Every row comes from one small tree of marks. The marks that hang from a mark follow it in brackets, in alphabetical order. Every link used is in the known rows. Which tree was each row made from?
Known rows
dolozib{razot{matuk} vuner}: 0.89; -0.04; 0.81; -0.15; -1.33; -0.29; 1.88; 0.63; 0.55; 2.52; 0.72; -0.49; 0.62; 0.38; -0.06; -4.05; 0.91; 0.33; -0.87; -1.26
dolozib{razot{matuk{mefega{soro}}} vuner}: 0.18; -0.24; 1.02; 0.67; -1.66; -0.19; 1.81; 1.46; 0.50; 4.55; -0.67; -1.57; 1.45; -0.10; -1.99; -3.31; 1.60; 0.39; -0.51; -1.39
soro{rudemo}: 0.01; -0.21; -0.36; -0.63; -0.20; 0.21; 0.30; -0.21; 0.39; 0.76; 0.17; -0.10; 0.06; -0.99; -0.23; -1.28; 0.81; 0.05; -0.13; 0.39
dolozib{razot{matuk} vuner{mefega{soro}}}: 0.77; 0.09; 0.94; 0.46; -1.66; -0.84; 1.59; 1.74; 0.61; 2.53; 0.21; -1.95; 2.09; -0.38; -0.45; -2.90; 1.60; 0.32; 1.69; -0.97
vuner{dolozib}: -0.06; -0.12; 0.09; 0.07; -0.28; 0.14; -0.14; -1.91; 0.10; 1.31; 0.20; 0.72; -1.16; -0.14; -0.33; -0.22; -1.22; 0.44; 1.09; -0.07
matuk{mefega{soro vuner} razot}: -1.24; 0.80; 0.14; 1.06; -0.97; 0.59; 0.18; 0.75; -0.33; 1.03; -1.99; 0.19; 1.60; 0.87; -1.11; -1.82; -0.81; -0.14; 1.73; -1.41
vuner{dolozib mefega{matuk{razot} soro}}: -0.76; 1.04; -0.08; 1.56; -1.16; -0.06; -0.60; -0.79; 0.01; 1.92; -0.86; -1.34; 0.81; -1.48; -0.39; -1.59; -2.86; 0.45; 4.53; -0.66
vuner{mefega{soro}}: -0.28; 0.15; 0.22; 0.70; -0.31; -0.58; -0.16; 1.23; 0.15; 0.06; -0.43; -1.59; 1.42; -0.70; -0.31; 1.05; 0.80; -0.07; 2.68; 0.16
matuk{mefega{soro vuner{dolozib}} razot}: -1.51; 0.78; 0.16; 1.04; -1.17; 0.68; -0.16; -1.00; -0.31; 2.37; -1.77; 0.95; 0.57; 0.66; -1.45; -1.97; -1.98; 0.40; 2.73; -1.57
vuner{dolozib mefega{matuk}}: 0.17; -0.06; 0.05; 0.71; -0.64; -0.85; -0.58; -0.19; 0.74; 0.62; -0.34; -1.23; 0.50; -1.23; -0.53; -1.58; -2.75; 0.48; 3.90; -0.55
razot{matuk{mefega{soro{rudemo}}}}: -0.56; -0.34; 0.29; 0.12; -0.71; 0.03; 1.84; 1.40; 0.73; 1.55; -1.05; -1.10; 1.30; -1.56; -1.57; -2.80; 1.58; 0.40; 0.20; -0.39
dolozib{razot vuner{mefega{soro{rudemo}}}}: 0.65; -0.23; 0.06; -0.12; -1.99; -0.41; 0.35; 0.94; 0.68; 4.51; 0.19; -2.34; 1.88; -1.17; -1.10; -2.06; 2.46; -0.31; 1.66; 0.13
soro{mefega rudemo}: -0.09; -0.22; -0.43; -0.59; 0.07; 0.94; 0.19; -0.51; 0.08; 2.54; -0.31; -0.84; 0.99; -0.92; -0.62; -0.74; 0.90; -0.14; -0.55; 0.13
razot{matuk{mefega}}: -0.13; -0.19; 0.66; 0.25; -0.32; -0.31; 1.58; 1.64; 0.72; -0.64; -0.45; -0.62; 0.70; -0.18; -1.02; -2.61; -0.07; 0.34; -0.22; -1.34
matuk{mefega{vuner{dolozib}} razot}: -0.80; 0.61; 0.21; 0.53; -1.13; 0.60; -0.10; -1.04; 0.05; 0.80; -1.04; 1.26; -0.02; 1.13; -1.20; -3.09; -2.88; 0.39; 2.04; -1.85
dolozib{razot}: 0.65; -0.33; 0.16; 0.07; -0.51; 0.28; 0.73; 0.09; 0.39; 2.56; -0.17; 0.03; -0.37; -0.23; -0.21; -0.74; 0.66; 0.07; 0.54; -0.06
matuk{mefega}: -0.28; -0.27; 0.04; 0.32; -0.29; -0.14; 0.11; 0.82; 0.28; 0.46; -0.56; -0.86; 0.44; 0.01; -1.50; -0.45; 0.00; -0.12; -0.19; -0.66
mefega{matuk soro vuner{dolozib{razot}}}: -0.30; -0.18; 0.29; 0.87; -0.84; 0.60; 0.27; -0.93; 0.12; 5.60; -2.40; 1.21; 0.17; -0.46; -1.10; -2.44; -2.06; 0.39; 4.17; -0.64
vuner{dolozib mefega}: 0.13; -0.10; 0.18; 0.25; -0.53; -0.64; -0.25; -0.61; 0.54; -0.22; 0.32; -0.63; 0.00; -0.52; -0.31; -0.30; -1.25; 0.33; 3.03; -0.19
soro{mefega{matuk vuner}}: -0.34; 0.13; -0.14; 0.22; 0.32; 0.74; -0.31; 0.50; -0.19; 2.00; -2.08; -0.05; 2.03; 0.36; -0.49; -2.16; -2.18; -0.07; 1.65; -1.27
razot{matuk}: -0.01; 0.18; 0.45; -0.01; -0.08; -0.25; 1.60; 0.72; 0.30; -1.24; 0.10; 0.05; 0.39; -0.19; 0.51; -2.19; -0.13; 0.60; -0.02; -0.67

Which tree is each row?
-1.15; -0.49; -0.05; 0.02; -0.93; 0.45; 0.01; -0.81; 0.33; 3.43; -1.80; 0.72; 0.58; -0.48; -2.24; -2.22; -0.29; 0.36; 2.61; -0.29	matuk{mefega{soro{rudemo} vuner{dolozib}}}
-0.42; 0.87; -0.51; 0.78; -1.23; -0.14; -0.19; 0.81; 0.42; 1.20; -0.74; -2.03; 2.10; -2.23; -0.41; -2.64; -0.76; -0.18; 3.37; -0.31	vuner{mefega{matuk{razot} soro{rudemo}}}
0.18; -0.20; 0.12; 0.59; -0.55; 1.12; 0.24; -1.41; 0.12; 5.85; -2.09; 0.80; 0.54; -0.05; -1.06; -3.16; -2.76; 0.42; 3.22; -1.39	soro{mefega{matuk vuner{dolozib{razot}}}}
-0.42; -0.15; 0.74; -0.02; -0.35; -0.19; 1.64; 2.07; 0.71; -1.41; -1.29; 0.45; 1.42; 0.82; -0.97; -3.89; -0.86; 0.37; 1.11; -1.92	razot{matuk{mefega{vuner}}}
0.50; 0.19; 0.08; 0.34; -0.99; -1.25; -0.67; 1.33; 0.53; 0.47; 0.24; -2.58; 2.23; -0.32; -0.70; -2.62; -1.26; -0.24; 1.45; -1.13	dolozib{vuner{mefega{matuk}}}
-0.55; -0.33; 0.32; 0.16; -0.53; 0.09; -0.04; -0.52; 0.36; 1.10; -1.36; 1.03; 0.03; 0.93; -1.62; -1.88; -1.93; 0.41; 2.04; -1.20	matuk{mefega{vuner{dolozib}}}
-0.53; -0.55; 0.46; 0.70; -1.26; 0.67; 0.48; -0.52; 0.20; 5.30; -2.15; 0.83; -0.02; 0.20; -2.21; -1.49; -0.50; 0.41; 3.14; -0.83	matuk{mefega{soro vuner{dolozib{razot}}}}
-0.53; 0.15; -0.06; 0.46; -0.06; 0.74; -0.45; -1.48; -0.18; 3.36; -1.95; 0.75; 0.90; 0.12; -0.87; -2.41; -3.44; 0.42; 2.71; -1.25	soro{mefega{matuk vuner{dolozib}}}
-0.92; 0.12; 0.18; 0.35; -0.35; 0.48; -0.14; -1.58; -0.40; 2.22; -1.52; 1.68; 0.08; 0.49; -0.49; -0.56; -1.13; 0.47; 2.96; -0.14	mefega{soro vuner{dolozib}}
0.25; -0.25; 0.27; 1.36; -1.19; -0.15; 0.06; -0.22; 0.55; 4.81; -1.16; -1.28; 0.48; -1.89; -1.08; -1.08; -1.38; 0.45; 5.02; -0.30	vuner{dolozib{razot} mefega{matuk soro}}
-1.33; 0.52; -0.24; 0.25; -1.25; 0.82; 0.28; 0.65; 0.07; 1.80; -1.75; 0.13; 1.68; -0.16; -1.41; -3.09; -0.01; -0.14; 1.52; -0.99	matuk{mefega{soro{rudemo} vuner} razot}
-0.88; -0.09; 0.76; 0.38; -0.42; -0.06; 1.63; 2.06; 0.26; 0.08; -2.12; 0.19; 1.86; 0.40; -1.27; -2.78; 0.00; 0.40; 1.63; -1.46	razot{matuk{mefega{soro vuner}}}
0.05; 0.23; 0.28; 0.34; -1.06; -0.85; -0.50; 0.91; -0.12; 1.22; 0.25; -2.34; 2.06; 0.00; -0.76; -0.32; 1.12; -0.25; 1.32; -0.10	dolozib{vuner{mefega{soro}}}
0.43; -0.07; 0.40; 0.55; -1.58; -0.64; 0.03; 0.89; 0.24; 3.66; 0.15; -2.22; 1.74; -0.17; -0.94; -0.89; 1.64; -0.28; 1.66; -0.33	dolozib{razot vuner{mefega{soro}}}
0.26; -0.48; -0.11; -0.54; -0.72; 1.42; 0.58; -1.88; 0.29; 5.69; -1.14; 1.22; 0.05; -0.32; -0.96; -2.93; -0.41; 0.34; 2.27; -0.46	soro{mefega{vuner{dolozib{razot}}} rudemo}
-0.42; 1.06; -0.30; 1.03; -0.32; 0.99; -0.27; -0.41; -0.43; 2.36; -0.90; -1.05; 1.31; -0.59; -0.09; -2.02; -2.31; -0.11; 0.48; -1.39	soro{mefega{matuk{razot}}}
0.26; -0.13; 0.85; 0.97; -1.17; -0.38; 1.90; 0.26; 0.87; 2.64; -0.29; -0.56; 0.22; -1.37; -0.37; -1.91; 0.11; 1.02; 4.19; -0.41	vuner{dolozib{razot{matuk}} mefega{soro}}
-0.60; 1.17; -0.10; 1.53; -0.97; -0.23; -0.42; 1.06; -0.05; 0.58; -0.94; -2.03; 2.01; -1.29; -0.10; -1.34; -1.60; -0.04; 3.57; -0.76	vuner{mefega{matuk{razot} soro}}
-0.85; -0.01; -0.40; -0.16; -0.48; 0.33; -0.10; 0.73; 0.19; 2.38; -2.20; 0.31; 1.71; -0.94; -0.85; -2.89; -0.53; -0.05; 2.57; -0.02	mefega{matuk soro{rudemo} vuner}
1.15; -0.11; 0.21; 0.51; -1.66; -0.87; -0.06; 1.32; 0.79; 2.97; 0.04; -2.44; 1.83; -0.41; -0.94; -3.33; -0.65; -0.23; 1.92; -1.11	dolozib{razot vuner{mefega{matuk}}}
-0.70; 1.04; -0.11; 0.60; -0.90; 0.59; -0.29; -1.51; -0.12; 1.07; -1.33; 1.50; 0.17; 0.42; -0.01; -4.00; -4.33; 0.43; 3.03; -1.62	mefega{matuk{razot} vuner{dolozib}}
0.12; -0.21; 0.24; 0.04; -0.46; 1.29; 0.43; -1.74; -0.04; 5.07; -1.33; 1.29; -0.03; 0.64; -0.65; -1.81; -1.26; 0.43; 2.41; -0.96	soro{mefega{vuner{dolozib{razot}}}}
0.39; -0.65; 0.87; 0.51; -1.19; -0.01; 2.11; -0.10; 1.07; 3.15; -0.45; 0.03; -0.79; -0.62; -1.47; -3.45; -0.67; 1.02; 1.41; -1.40	vuner{dolozib{razot{matuk{mefega}}}}
-0.16; -0.40; 0.89; 0.64; -1.00; 0.29; 2.30; 2.17; 0.51; 2.71; -2.14; 0.34; 1.57; 0.18; -1.44; -3.40; 0.58; 0.36; 2.07; -1.59	dolozib{razot{matuk{mefega{soro vuner}}}}
0.19; 1.10; -0.10; 0.66; -1.63; -0.88; -0.74; 0.79; 0.29; 0.13; 0.34; -2.42; 2.18; -0.08; -0.24; -3.77; -2.14; -0.35; 1.42; -1.76	dolozib{vuner{mefega{matuk{razot}}}}
-0.32; -0.51; 0.96; 1.05; -1.24; 0.26; 2.00; -0.12; 0.62; 4.75; -1.09; -0.15; -0.36; -0.95; -1.83; -2.22; 0.14; 1.06; 2.02; -0.96	vuner{dolozib{razot{matuk{mefega{soro}}}}}
-1.15; 1.19; -0.15; 0.94; -0.78; 0.61; -0.24; 0.27; -0.56; 1.39; -2.09; 0.56; 1.67; 0.10; -0.09; -2.65; -2.33; -0.04; 2.61; -1.25	mefega{matuk{razot} soro vuner}
-1.19; 0.89; -0.53; 0.29; -1.08; 0.77; 0.00; 0.10; -0.12; 2.11; -1.99; 0.42; 1.95; -0.83; -0.33; -3.95; -1.50; -0.01; 2.63; -0.76	mefega{matuk{razot} soro{rudemo} vuner}
-1.08; 0.69; 0.13; 1.29; -0.91; 0.51; 0.03; 0.40; -0.26; 1.80; -1.02; -0.96; 0.76; -0.17; -1.30; -0.40; -0.10; -0.05; 0.46; -0.97	matuk{mefega{soro} razot}
1.32; 0.02; 0.84; 0.04; -1.61; -1.01; 1.73; 1.78; 0.98; 0.85; 0.92; -1.77; 1.65; 0.04; -0.11; -4.02; 0.80; 0.31; 1.19; -1.33	dolozib{razot{matuk} vuner{mefega}}
1.22; -0.17; 0.38; 0.04; -1.58; -0.73; 0.13; 0.96; 0.68; 2.08; 0.77; -1.94; 1.35; 0.12; -0.64; -1.90; 0.89; -0.26; 1.19; -0.70	dolozib{razot vuner{mefega}}
-1.00; -0.17; 0.75; 0.69; -0.67; 0.12; 1.53; 0.25; 0.31; 1.44; -1.89; 1.03; 0.73; 0.25; -1.55; -2.94; -1.17; 0.96; 2.65; -1.45	razot{matuk{mefega{soro vuner{dolozib}}}}
-0.46; 0.09; 0.04; 0.25; -0.31; 0.13; -0.33; -1.11; 0.22; 1.41; -1.46; 1.31; 0.17; 0.27; -0.52; -2.73; -3.48; 0.47; 3.12; -0.93	mefega{matuk vuner{dolozib}}
